Each row comes from the steps of one walk. Every step used is in the known rows, and no mark comes twice. Write the walk behind each row, first mark first.
Known rows:
dudu > vuvo > pizik > bezit > rumizo: [-2.09 -5.39 -0.10  2.25  1.36 -0.03  1.51 -0.79  1.53 -3.09 -0.05  4.85
  0.69  2.43  0.48  2.05  0.28  1.50  0.82]
dudu > vuvo > pizik > bezit: [-1.38 -2.87  0.04  1.12 -0.01 -0.55  1.39 -0.54  1.11 -3.65  1.40  3.49
  1.68  3.45  0.23  2.75  1.19  2.12  1.27]
ridi > rumizo > bezit: [-0.16 -0.25  0.16  0.54 -1.24 -0.44  0.28  0.26  1.66  0.72  1.14  2.23
 -1.02  1.42 -1.15  1.55 -1.80  0.72  1.60]
vuvo > pizik > bezit: [-2.30 -0.02  0.03 -0.02  0.05 -0.16  1.04 -0.61  0.76 -2.08  0.09  3.00
 -0.28  2.21 -0.41  3.40 -0.04  1.81  0.54]
bezit > dudu: [-1.11 -2.82 -0.26  1.89 -0.97  2.04  0.99 -0.59  1.54  1.38 -0.04  0.98
 -1.42 -1.23 -0.40  1.48  0.72  1.20  0.23]
vuvo > pizik: [-1.16  1.39  0.21  0.33 -0.58 -0.23  0.78 -0.03  1.28 -1.16  1.13  1.90
  0.66 -0.13 -0.23  2.95  0.48  0.76 -0.28]
dudu > vuvo > pizik > ridi > rumizo > bezit: [-0.27  0.72 -2.38  0.77 -1.04 -0.73  0.51  0.12  1.12 -2.32  3.16  3.72
  0.97  2.67  0.25  3.98  0.04  1.30  2.31]
ridi > pizik > bezit: [-2.36 -2.06  1.10  0.63 -0.20 -0.11  0.38 -0.70  1.37 -0.90 -1.96  2.06
  0.03  4.74 -0.54  3.16 -0.61  1.38  0.48]
bezit > dudu > vuvo > pizik: [-0.49 -3.93 -1.29  2.75 -0.81  1.58  1.06 -0.32  1.19 -1.41  1.92  2.27
  1.50 -0.44  0.77  2.95  2.38  1.79  0.53]
ridi > rumizo: [-0.21 -0.02  0.43 -0.50 -0.72 -0.08  0.38 -0.21  1.36  0.51  0.46  1.31
 -0.30  1.21 -0.96  0.72 -1.10  0.63  0.58]
bezit > rumizo: [-1.24 -2.65  1.34  1.80  0.48  0.62  1.17 -0.41  2.53  0.71 -0.84  2.61
 -1.27 -0.48 -0.33  0.14 -0.67  0.12 -0.28]
rumizo > ridi: [-0.25 -0.33  1.34 -1.38 -1.14  0.12  0.78 -0.71  1.85 -0.01  0.55  1.69
 -2.32  0.74 -0.91  0.89 -0.06  2.46  0.21]
bezit > dudu > vuvo > pizik > ridi > rumizo: [-0.29 -1.44 -3.77  1.03 -0.80  1.73  0.80 -0.63  0.31 -1.37  2.12  2.73
  1.02  0.93  0.73  3.71  1.34  1.70  1.21]
vuvo > pizik > bezit > rumizo > ridi: [-2.27 -2.42 -0.24 -0.53  0.83  0.32  1.07 -1.63  1.02 -1.59 -0.98  4.48
 -3.11  1.56 -0.37  2.97 -1.16  2.74 -0.05]
bezit > pizik: [-0.15  0.53  0.97  1.33  0.48  0.03  1.03 -0.51  1.89 -0.36 -1.15  0.97
 -2.15 -0.30 -0.56  2.54  0.82  0.55 -0.54]
vuvo > pizik > ridi: [-1.71  2.87 -1.32 -0.58 -0.57  0.15  0.87 -0.33  1.12 -1.78  1.04  2.34
 -0.25  0.08 -0.06  3.83  0.89  1.02  0.15]
dudu > vuvo: [-0.01 -3.21  1.48  1.65 -0.71 -0.24  1.19  0.00  2.33 -1.57  1.57  1.88
  1.54  1.64  0.00  0.15  1.52  1.03  0.96]
pizik > vuvo > dudu: [-2.59 -0.36  0.22  1.01 -1.44 -1.44  1.19 -0.36  1.66 -0.83  0.42  1.66
  0.78  1.74  0.14  1.82  0.49  0.78  0.35]
pizik > vuvo: [-0.67 -0.32  1.97  0.16 -0.94 -1.85  1.30 -0.40  2.25 -0.21  0.33  1.42
  0.17  1.75 -0.65  1.09  0.45  0.00  0.57]
pizik > ridi: [-1.13  1.41 -0.19 -0.34 -0.70  0.54  1.03 -0.38  1.76 -0.46  0.25  1.94
 -0.88  0.85 -0.45  1.64  0.54  0.79  0.73]

Write each row's walk:
[-3.17 -2.60 -0.10  0.77 -0.68 -1.30  0.30 -1.42  2.01 -0.58 -1.29  2.88
 -0.38  3.46  0.69  3.67 -0.85  1.66 -0.75] -> bezit > rumizo > ridi > pizik > vuvo > dudu
[-1.86 -7.10 -0.28  2.93 -0.34  1.37  0.72 -0.98  1.21 -1.36 -0.91  2.49
  0.80  4.55  0.53  3.11  1.08  2.19  1.24] -> ridi > pizik > bezit > dudu > vuvo
[-2.80 -0.28  0.08 -0.45 -1.95 -1.90  0.16 -1.02  1.47 -0.98 -0.33  1.70
  0.53  3.95  0.31  4.10 -0.15  2.43 -0.29] -> rumizo > ridi > pizik > vuvo > dudu
[ 0.02 -3.40 -2.66  2.29 -1.43  1.36  0.77 -0.25  1.22  0.23  1.76  2.90
 -0.96  1.43  0.16  2.24  0.48  1.64  2.78] -> pizik > ridi > rumizo > bezit > dudu > vuvo
[-2.11 -4.35 -0.42  1.64 -0.35  2.02  1.22 -1.07  0.83  0.55 -1.18  2.13
 -2.47  0.94 -0.62  1.52  0.21  2.04  1.10] -> pizik > bezit > dudu
[-1.35  1.07 -4.19  1.08 -1.39  1.75  0.40 -0.14  0.24  0.57  1.43  2.98
 -2.00 -0.26 -0.12  5.08 -0.61  1.49  1.49] -> vuvo > pizik > ridi > rumizo > bezit > dudu
[-0.83 -2.17 -3.19  3.04 -1.27  1.59  1.07 -0.13  1.25 -1.11  2.36  3.47
 -0.11  0.11  0.89  4.43  1.91  1.99  1.96] -> rumizo > bezit > dudu > vuvo > pizik > ridi
[-1.02 -0.21  1.19 -0.93 -1.18 -0.27 -0.10 -0.88  1.87 -0.36 -0.40  1.13
 -0.56  2.87 -0.61  3.03 -0.34  2.27 -0.38] -> rumizo > ridi > pizik
[-0.04  0.82 -2.16 -0.18 -0.65 -0.16  0.69 -0.29  0.74 -3.05  2.44  3.05
  2.06  2.40  0.26  3.12  0.82  1.13  1.31] -> dudu > vuvo > pizik > ridi > rumizo
[-0.29 -3.61 -2.40  3.05 -1.27  1.06  0.58  0.03  0.83 -0.46  2.64  2.91
  0.70  0.67  0.41  3.81  0.34  1.60  1.81] -> ridi > rumizo > bezit > dudu > vuvo > pizik
[-0.29 -5.84 -0.37  4.09 -1.42  1.45  1.13 -0.03  2.15  0.44  1.70  2.47
 -0.41  0.55  0.24  1.42  1.38  1.67  2.02] -> rumizo > bezit > dudu > vuvo
[-1.27 -7.11 -0.54  1.47 -0.80  1.45  0.47 -1.67  1.03 -1.34 -0.82  2.49
 -0.93  5.01  0.22  3.46  0.79  3.85  1.31] -> rumizo > ridi > pizik > bezit > dudu > vuvo
[ 0.39  0.65  0.43  1.02 -0.26 -2.21  0.79 -0.48  1.72 -0.05  0.05  1.69
 -2.36  2.19 -0.69  3.58 -0.99 -0.15  1.16] -> ridi > rumizo > bezit > pizik > vuvo
[ 0.18  0.71 -0.07  1.62 -0.07 -0.64  0.44 -0.09  1.53  0.36 -0.20  1.59
 -3.10  0.82 -0.87  3.33 -1.13  0.52  0.81] -> ridi > rumizo > bezit > pizik
[-2.50  0.35 -0.33  2.94 -0.70 -2.11  1.10 -0.26  1.71 -0.92 -0.13  2.08
 -1.80  1.39  0.39  4.07  0.50  0.81  0.62] -> rumizo > bezit > pizik > vuvo > dudu
[-0.12 -5.56 -0.24  2.88 -0.85  1.79  1.33 -0.43  1.82 -0.17  1.20  1.62
  0.67 -0.02  0.37  0.82  2.02  1.57  0.99] -> bezit > dudu > vuvo
[-1.41 -4.08  0.92 -0.41  0.70  0.54  1.14 -1.81  1.66 -0.31 -1.65  4.14
 -4.08  2.08 -0.84  0.77 -1.49  2.67  0.44] -> pizik > bezit > rumizo > ridi
[ 0.09  2.71 -1.33 -0.44  0.50  0.10  0.61 -0.93  1.04 -0.68 -0.92  1.36
 -2.75  1.03 -0.55  3.24 -0.21  0.62  0.21] -> bezit > pizik > ridi > rumizo
[-0.82 -3.74 -1.74  3.93 -1.24  1.19  0.98  0.16  1.49 -0.89  2.48  3.02
  0.75 -0.35  0.64  3.79  1.61  1.85  1.55] -> rumizo > bezit > dudu > vuvo > pizik
